Known rows, with every step that occurs
D > N > P: [-0.091 -0.284  0.413  0.530 -0.146  1.297 -1.369 -0.802 -0.034 -2.686
 -2.199  0.066 -0.185 -1.332  1.214 -0.391 -0.335 -0.144 -1.009 -1.367
 -0.133  1.207  1.360  0.145 -0.413 -0.598  0.698  1.670  0.612  0.065
 -1.481  1.241]
N > P > W > D > V: [-4.129  0.444  0.100 -1.251  0.447  1.967 -0.742 -1.100  0.245 -3.039
 -1.499 -1.972 -0.557  0.456  1.315 -0.660 -0.142  1.057  0.232 -0.453
  0.094  1.638  0.512  0.027 -0.770 -1.185  1.356  0.778 -0.282  1.005
 -1.303  1.127]
W > P > N: [ 0.059  0.305 -0.438  0.256  0.405  0.839 -1.872  0.189  0.318 -3.793
 -2.205  1.028  0.070 -1.037  0.485  0.352  0.174 -0.112 -0.597 -0.485
  1.454  1.339  0.959  0.108 -0.231 -0.831  1.102  0.353  0.807  0.734
 -0.933  1.000]
Z > V: [-1.401 -0.351 -0.270 -0.161  0.338  3.298 -2.284 -0.271 -0.150 -3.433
 -2.184  3.621  0.361 -0.463  0.722  0.057 -1.014  1.000 -0.570 -0.275
  0.254  1.757  0.618 -0.101 -0.632 -1.063  1.526  1.750  0.322  0.378
 -1.234  1.521]
W > P > N > D > B: [-2.236  0.766  0.009 -1.229  0.066  1.152 -1.116 -0.704 -0.266 -3.622
 -2.640  0.312 -0.617  0.038  2.309  1.168  1.170 -1.393 -0.011 -0.178
  1.993  1.253  1.497  0.770 -0.807 -0.720  0.725  0.326  1.192  0.629
 -1.094  1.240]
M > D > N: [-1.700 -0.524  0.545 -0.687  0.177  2.343 -1.337 -0.569 -0.214 -2.943
 -2.238  0.569 -0.024 -1.472  0.386  0.097 -0.959 -1.258 -1.004 -1.252
  0.880  1.144  1.677  0.641 -0.329  0.295  1.141  0.490  0.231 -0.045
 -2.045  1.453]
M > D > W: [-2.307 -0.056  0.678 -2.305  0.416  2.604 -0.923 -0.456  0.198 -2.894
 -2.069 -0.266 -1.013 -1.277  0.965  0.305 -0.361  1.080  0.173 -0.375
  1.006  1.601  1.486  1.100 -0.376  0.124  1.215  0.584 -0.694 -0.003
 -1.115  1.680]
K > Z > V > D > W: [-0.591 -0.249  0.650 -0.389  1.089  3.365  0.141 -1.085  0.138 -3.028
 -1.152  2.183 -1.232 -0.067  1.414  0.659 -1.173  3.424  1.007 -0.413
 -0.016  1.762  0.503  0.566 -0.367  0.063  1.176  1.289 -0.731 -0.407
 -2.465  1.803]
K > Z > W: [-0.878 -0.058  0.302 -2.622  0.570  2.743 -1.407 -0.880  0.750 -4.057
 -2.254  1.400 -0.735  0.453  1.120  0.178 -0.498  3.244  1.277 -0.255
  0.205  1.511  0.623  0.756 -0.201 -1.300  1.750  1.271 -0.599  0.088
 -1.412  1.933]
W > D: [-3.572  0.095  0.500 -2.084  0.003  2.908 -1.778 -0.899 -0.133 -4.221
 -2.918  1.376  0.084 -0.352  1.256  0.104 -0.603  0.104 -0.767 -0.114
  0.340  1.833  0.742  0.181 -0.767 -1.148  1.608  1.025  0.324  1.023
 -1.000  1.381]
P > N > D > V > Z > W: [-3.762  0.678 -0.373 -1.207  0.860  0.891 -0.112 -0.539 -0.170 -2.741
 -1.609 -0.926 -1.378  0.972  2.061  0.420 -0.168 -1.170  1.189 -1.658
  1.493  0.993  1.521  0.293 -0.489  0.133  2.133  0.617  0.173  0.198
 -2.235  1.222]
M > D: [-1.355 -0.076  0.487 -1.986  0.095  2.652 -1.807 -0.356  0.215 -3.357
 -2.554  1.074 -0.281 -1.191  0.960  0.434 -0.972 -0.394 -0.757 -0.073
  0.567  1.569  1.169  0.839 -0.502 -0.248  1.327  0.681 -0.015  0.304
 -1.354  1.663]
M > D > V > Z > K: [-2.620  0.468  0.888 -1.644  0.319  1.127 -0.443 -0.213 -0.394 -3.135
 -1.990 -1.072 -0.540 -0.809  0.877 -0.151 -1.593 -1.802 -2.304 -0.901
  1.221  1.403  0.661 -0.331 -0.272  0.679  0.992  1.370 -0.132  0.036
 -2.644  1.914]
V > Z: [-1.162  0.222  0.722 -0.677  0.024  3.235 -1.303 -0.522  0.225 -3.669
 -2.810  1.176 -0.340 -0.694  1.798  0.294 -1.050 -0.115 -0.641 -0.751
  0.702  1.261  0.309  0.170 -0.458 -0.340  1.605  1.771 -0.017  0.284
 -0.409  1.723]
Z > W > P > N: [-0.574  0.328 -0.787 -0.972  0.740  0.421 -1.735  0.006  0.481 -4.120
 -1.842 -0.656 -0.471 -0.119  0.091  0.439  0.544  0.487  0.314 -0.233
  1.251  1.293  1.172  0.410 -0.173 -0.612  1.437 -0.073  0.543  0.371
 -1.025  1.129]
P > W > D: [-3.143  0.189 -0.133 -2.409  0.407  3.724 -1.940 -1.063  0.266 -4.386
 -2.437 -0.059  0.193  0.085  1.051  0.454 -0.037  0.639  0.356 -0.007
  0.415  1.642  0.460  0.605 -0.564 -0.912  1.905  0.120 -0.434  0.974
 -0.544  1.390]
K > Z > W > P > N > D > V: [-2.549  0.728 -0.441 -0.812  1.189 -0.464  0.594 -0.683  0.495 -2.865
 -1.184 -0.299 -1.541  1.307  1.431  0.029  0.342  1.601  2.037 -0.817
  1.723  1.330  1.275  0.354 -0.499 -1.243  1.481 -0.053  0.339  0.465
 -2.699  1.392]
D > W: [-2.133 -0.070  0.671 -1.377  0.273  3.048 -1.576 -0.434  0.262 -3.047
 -2.351  1.073 -0.589 -1.321  1.096  0.044  0.169  2.228  0.330 -0.668
  0.906  1.686  1.271  0.620 -0.238 -0.757  1.249  1.370 -0.528  0.422
 -0.453  1.517]
N > P: [ 0.071  0.180  0.336 -0.874 -0.243  1.557 -1.767 -0.515  0.461 -3.053
 -2.529  0.535 -0.467 -1.063  1.695 -0.070 -0.245  0.766 -0.811 -0.128
 -0.342  1.611  0.780  0.391 -0.601 -1.135  0.826  1.877  0.390  0.458
 -0.687  1.410]
M > D > N > P > W: [ 0.336 -0.220 -0.128 -0.474  0.471  1.701 -0.844 -1.064  0.347 -2.712
 -1.456 -2.678 -0.536 -1.162  0.756  0.303 -0.263 -0.720  0.085 -0.943
  0.032  0.917  1.303  1.054 -0.390  0.505  0.879  0.078 -0.327 -0.353
 -1.727  1.436]
W > P > N > D: [-0.646  0.787 -0.643 -0.441  0.362  0.020 -1.103 -0.200  0.174 -3.174
 -2.271  0.802 -0.449 -0.526  1.667  0.832  0.770 -1.535  0.044 -0.300
  1.509  1.443  1.384  0.550 -0.689 -0.903  1.084 -0.098  1.026  0.799
 -1.338  1.177]
Z > V > D > N > P: [ 0.624 -0.457  0.207  1.686  0.338  1.404 -0.639 -0.980 -0.449 -2.543
 -1.233  0.412 -0.479 -0.702  1.059  0.320 -1.224 -0.876 -1.197 -0.921
 -0.906  1.315  1.002  0.032 -0.542  0.609  0.433  1.364  0.872 -0.570
 -2.844  1.162]

Rows
[-4.196  0.716  0.307 -2.011  0.691  2.283 -0.502 -0.945 -0.352 -4.089
 -1.848 -2.349 -0.024  0.478  0.985 -0.214 -0.642 -0.851 -1.148 -0.802
  1.230  1.489  0.025 -0.634 -0.340  0.069  1.519  0.861 -0.553  0.696
 -1.944  1.671] | P > W > D > V > Z > K
[-2.618  0.476  0.880 -0.974  0.197  1.540 -1.080 -0.099 -0.336 -3.307
 -2.196  0.116 -0.058 -0.774  1.017 -0.431 -0.981 -0.719 -2.106 -1.171
  1.329  1.543  0.428 -0.816 -0.136 -0.170  1.033  2.151  0.036  0.516
 -1.951  1.754] | D > V > Z > K
[-0.735 -0.269  0.202 -0.309  0.389  3.416 -1.770 -0.427 -0.123 -3.440
 -1.777  2.774 -0.139 -0.526  0.950  0.785 -1.329  0.023 -0.887 -0.011
 -0.374  1.812  0.552  0.305 -0.514  0.078  1.182  1.104  0.359  0.161
 -1.883  1.410] | Z > V > D
[ 0.291 -0.159  0.944  0.554 -0.086  1.205 -0.808 -0.954  0.002 -2.708
 -1.791 -0.912 -0.680 -1.471  1.442  0.335 -0.560 -1.052 -1.324 -1.027
 -0.638  1.242  1.216  0.620 -0.329  0.566  0.310  1.110  0.692 -0.215
 -2.184  1.165] | V > D > N > P
[ 0.969  0.186 -0.202  1.125  1.579  1.220  0.785 -0.719  0.142 -3.319
 -0.572  0.826 -1.179 -0.163  0.828  0.821 -0.566  2.531  1.073 -0.615
  0.970  1.419  0.535  0.290 -0.263  0.244  0.992  0.238 -0.111 -0.436
 -2.817  1.366] | K > Z > V > D > W > P > N
[-2.430  0.645  0.528 -1.003  0.385  0.834  0.000 -0.654  0.381 -2.750
 -2.180 -0.391 -1.539 -0.411  1.926  0.304  1.038  0.878  0.868  0.121
  1.422  1.805  1.232  0.888 -0.671 -0.954  0.595  0.483  0.080  0.436
 -0.512  1.678] | N > D > W > P
[-2.685  1.030  0.032  1.077  0.654 -0.057  0.571 -0.240 -0.026 -2.511
 -1.702 -0.609 -1.112  0.213  2.101  0.082 -0.134 -1.807  0.145 -1.339
  2.244  1.042  0.971 -0.248 -0.708 -0.319  1.302  0.480  0.813  0.620
 -1.757  1.184] | W > P > N > D > V > Z
[-0.254 -0.325 -0.100 -0.323  0.633  3.502 -1.352 -0.705  0.122 -3.530
 -2.040  4.300  0.027  0.142  1.128  0.033 -1.475  2.848  0.373 -0.426
  0.084  1.690  0.192 -0.045 -0.587 -1.527  1.673  1.924 -0.076  0.133
 -1.917  1.859] | K > Z > V
[-1.613  1.274 -0.203 -0.042  0.604 -1.478  0.383 -0.069 -0.456 -3.041
 -1.686 -1.387 -0.686 -0.105  1.597  0.264  0.158 -3.010 -1.441 -1.099
  2.173  1.289  0.958 -0.666 -0.396  0.024  0.693  0.644  0.911  0.476
 -2.727  1.431] | W > P > N > D > V > Z > K
[ 1.942 -0.404 -0.181  1.441  1.087  2.316  0.281 -1.677  0.247 -2.846
 -0.517 -0.175 -0.693  0.144  1.270  0.652 -1.076  1.574  0.934 -1.054
 -0.873  1.084  0.303  0.560 -0.328  0.472  0.828  0.774 -0.356 -0.786
 -3.068  1.581] | K > Z > V > D > N > P > W
[-3.109  0.744 -0.250  0.452  0.525 -0.233 -0.629  0.044  0.045 -2.383
 -1.690  0.721 -0.615 -0.208  1.364 -0.069  0.518 -1.005  0.131 -0.908
  1.930  1.473  1.455 -0.021 -0.617 -1.146  1.083  0.113  1.010  1.051
 -1.872  0.971] | W > P > N > D > V
[-2.950  0.978  0.198 -1.639  0.562  0.754  0.239 -1.217 -0.233 -3.683
 -1.585 -3.916 -0.645  0.543  1.602 -0.338 -0.488 -0.891 -1.236 -0.624
  0.308  1.420 -0.049 -0.654 -0.569 -0.016  0.965  1.190 -0.335  0.435
 -2.070  1.595] | N > P > W > D > V > Z > K
[-3.305  0.461  0.410 -2.966 -0.021  3.381 -1.172 -1.935 -0.045 -4.241
 -2.538 -2.381 -0.571  0.713  2.221  0.559  0.557  0.805  0.196  0.291
  0.130  1.403  0.542  0.808 -0.971 -0.782  1.015  1.018 -0.124  0.598
 -0.318  1.412] | N > P > W > D > B
[-3.186  0.815  0.752 -1.520  0.089  0.888 -0.333 -0.440 -0.495 -2.826
 -2.290 -0.016 -0.640 -0.128  2.201  0.073 -0.424 -2.092 -1.480 -0.963
  1.146  1.638  0.838 -0.398 -0.484 -0.170  0.933  1.687  0.306  0.481
 -2.437  1.895] | N > D > V > Z > K
[-6.125  0.124  0.761 -1.384  0.173  2.725 -1.290 -0.629 -0.297 -3.293
 -2.310  1.142 -0.044  0.030  0.925 -0.868 -0.929  0.638 -0.719 -0.727
  0.912  1.847  0.869 -0.386 -0.785 -1.370  1.628  1.237  0.298  1.356
 -1.512  1.116] | W > D > V
[-0.533  0.359 -0.219  0.127  0.751  0.803 -0.951  0.009  0.266 -3.323
 -1.742 -0.314 -0.630 -1.254  0.551  0.192  0.855  1.366  0.380 -0.772
  1.814  1.349  1.295  0.342 -0.119 -0.481  1.035  0.298  0.117  0.430
 -0.745  1.053] | D > W > P > N
[-4.379  0.605  0.937 -0.374  0.173  2.235 -0.101 -0.621 -0.076 -2.292
 -2.338  0.673 -1.113  0.230  2.629 -0.086 -0.754 -0.931  0.033 -1.138
  1.223  1.378  0.880  0.069 -0.812 -0.581  1.470  1.573  0.156  0.598
 -1.451  1.670] | N > D > V > Z
[-1.650  0.434 -0.425 -1.493  0.535  1.446 -1.129 -0.472 -0.198 -2.516
 -2.040  0.786 -0.869 -0.797  2.168  0.950  1.067 -0.066  1.266 -1.114
  1.311  1.480  2.140  0.972 -0.407 -0.423  1.559  0.355  0.004  0.479
 -1.695  1.186] | P > N > D > W
[-2.603  0.135  0.360 -0.714  0.405  0.993  0.650 -1.951 -0.302 -3.937
 -2.006 -3.746 -1.376  0.957  1.597 -0.192 -0.821 -0.934 -0.145 -1.289
 -0.250  0.753  0.872  0.023 -0.679  0.472  1.373  1.217  0.316 -0.531
 -1.764  1.472] | V > Z > W > D > N > P
[-3.689  0.203  1.135 -0.724  0.359  2.524 -0.104 -0.402  0.029 -2.652
 -1.985 -0.303 -0.987 -0.552  1.297 -0.323 -1.836 -0.637 -0.723 -1.141
  1.369  1.184  0.642  0.081 -0.577  0.349  1.546  1.232 -0.254  0.180
 -1.665  1.640] | M > D > V > Z
[-2.347 -0.069  0.452 -0.160 -0.065  1.185 -0.677 -1.464 -0.439 -3.286
 -2.334 -0.881 -0.258 -0.414  1.376 -0.474 -0.484 -0.764 -1.067 -1.062
 -0.294  1.304  1.177 -0.024 -0.787 -0.645  0.858  1.289  0.796  0.357
 -1.850  1.107] | W > D > N > P
[-3.591  0.216  1.106  0.181  0.216  2.978 -0.799 -0.267  0.099 -2.872
 -2.231  0.891 -0.560 -0.427  1.377 -0.622 -1.320  0.437 -0.595 -1.371
  1.363  1.268  0.457 -0.382 -0.413 -0.546  1.594  1.981 -0.084  0.539
 -1.010  1.490] | D > V > Z
[ 0.555 -0.212 -0.177  0.295  0.279  2.162 -1.547 -1.006  0.403 -2.847
 -1.692 -1.385 -0.088 -1.052  0.958  0.022  0.310  0.384  0.162 -1.243
 -0.077  1.013  1.053  0.591 -0.188 -0.323  0.869  0.773 -0.150  0.051
 -0.911  1.255] | D > N > P > W
[-1.500  0.472 -0.266 -1.958  0.266  2.355 -1.255 -1.396  0.422 -3.928
 -2.119 -1.735 -0.379  0.180  1.636  0.262  0.084  0.541  0.277  0.186
 -0.407  1.610  0.331  0.527 -0.839 -0.936  1.302  0.532 -0.247  0.734
 -0.693  1.340] | N > P > W > D
[ 0.956 -0.107  0.283  0.196  0.348  2.049 -0.918 -1.119  0.413 -2.851
 -1.258 -2.311 -0.538 -1.103  1.206  0.732 -0.009 -0.447 -0.155 -0.927
 -0.546  1.077  0.997  1.023 -0.118  0.852  0.577  0.233 -0.098 -0.226
 -1.703  1.194] | V > D > N > P > W
[-3.646 -0.426  0.605 -0.623  0.061  2.613 -1.366 -1.127 -0.581 -3.783
 -2.589  0.697  0.430 -0.531  0.729 -0.235 -0.651 -0.753 -1.041 -1.207
  0.521  1.373  1.387  0.003 -0.556 -0.575  1.420  0.871  0.558  0.612
 -1.659  1.178] | W > D > N
[ 0.468  0.302 -0.264 -1.257  0.180  2.353 -1.949 -0.741  0.846 -3.245
 -2.012 -0.756 -0.369 -0.710  1.460  0.303  0.263  1.107  0.328 -0.007
 -0.271  1.496  0.512  0.808 -0.410 -0.900  1.110  0.979 -0.467  0.387
 -0.335  1.474] | N > P > W
[-2.038  0.930 -0.210 -1.049  0.436 -0.037 -0.564 -0.157 -0.774 -2.829
 -1.931 -0.035 -0.386 -0.354  2.068  0.496 -0.116 -2.954 -1.228 -1.658
  1.590  1.299  1.266 -0.471 -0.368  0.226  1.257  1.140  0.584  0.520
 -3.149  1.421] | P > N > D > V > Z > K
[-1.066 -0.474  1.025  0.050  0.055  2.654 -1.488 -0.634 -0.149 -3.134
 -2.062  0.894 -0.051 -1.556  0.846  0.574 -0.710 -1.023 -1.155 -1.215
  0.235  1.338  1.368  0.620 -0.052  0.612  0.855  0.657  0.485  0.055
 -2.006  1.213] | V > D > N
[-4.576  0.886  0.615 -0.619  0.680  0.363  0.862 -0.725  0.406 -2.908
 -1.686 -2.152 -2.071  1.316  1.871 -0.252 -0.209 -0.318  0.826 -0.367
  1.629  1.298  0.601  0.173 -0.708 -0.442  1.170  0.698  0.265  0.179
 -1.038  1.763] | N > D > V > Z > W > P
[-2.811 -0.120  0.134 -1.309  0.276  0.758 -0.518 -1.642 -0.237 -3.741
 -1.994 -2.563 -0.876  0.471  0.943 -0.370 -0.255 -0.109 -0.183 -0.836
 -0.625  1.227  1.377  0.229 -0.605 -0.392  1.152  0.916  0.518 -0.017
 -1.915  1.219] | Z > W > D > N > P
[-5.698  0.131  0.243 -1.655  0.607  3.512 -1.443 -0.820  0.099 -3.531
 -1.808 -0.187  0.062  0.305  0.721 -0.455 -0.286  1.108  0.410 -0.610
  1.049  1.706  0.582  0.040 -0.555 -1.087  1.889  0.339 -0.501  1.298
 -1.082  1.190] | P > W > D > V
[-5.357  0.450  0.543 -1.121  0.708  3.778 -0.253 -1.155  0.027 -3.665
 -1.889 -1.469 -0.478  0.749  1.327 -0.277 -0.962  0.458  0.383 -1.036
  1.155  1.223  0.055 -0.198 -0.635 -0.262  2.045  0.706 -0.654  0.797
 -0.908  1.424] | P > W > D > V > Z
[-0.935 -0.763  0.339  1.164  0.496  3.000 -1.371 -0.705 -0.571 -2.996
 -1.513  2.198  0.123 -0.828  0.471  0.479 -1.377 -0.901 -1.103 -1.126
 -0.176  1.401  1.111  0.081 -0.315  0.642  0.899  0.941  0.645 -0.262
 -2.693  1.228] | Z > V > D > N
[-0.964  1.003 -0.645 -0.887  0.803 -0.199  0.244 -0.669  0.278 -3.862
 -1.924 -2.017 -1.569  0.841  2.015  1.087  0.392 -1.581  1.110 -0.478
  1.391  0.951  0.923  0.634 -0.576  0.191  1.537 -0.176  0.551 -0.074
 -1.325  1.531] | V > Z > W > P > N > D
[-3.921 -0.178  0.521 -1.251  0.555  2.492 -0.006 -1.579 -0.488 -4.429
 -2.292 -2.052 -0.782  0.839  1.012  0.016 -1.030 -0.881  0.041 -1.440
  0.559  0.828  0.950  0.068 -0.469  0.485  1.916  0.744  0.171 -0.249
 -1.695  1.528] | V > Z > W > D > N
[-6.657  0.054  0.457 -2.511  0.515  2.238 -1.124 -0.871 -0.115 -3.730
 -1.991 -0.392 -0.666  1.026  0.582 -0.741 -0.608  1.304  0.150 -0.454
  0.680  1.766  1.027 -0.100 -0.590 -1.134  1.874  0.837  0.015  0.947
 -1.653  1.230] | Z > W > D > V
[-4.341  0.073  0.117 -3.396  0.331  2.583 -1.695 -1.101  0.003 -4.617
 -2.569 -0.250 -0.476  0.686  0.834  0.120 -0.321  0.780  0.185  0.162
  0.073  1.757  0.950  0.450 -0.618 -0.887  1.905  0.613  0.010  0.636
 -1.021  1.502] | Z > W > D
[ 0.929 -0.407 -0.419  1.254  0.766  2.366 -0.783 -1.199 -0.019 -2.731
 -0.672 -1.050 -0.365 -0.509  0.853  0.687 -0.680 -0.397 -0.050 -0.847
 -0.788  1.153  0.716  0.509 -0.334  0.878  0.673  0.502  0.081 -0.573
 -2.379  1.230] | Z > V > D > N > P > W
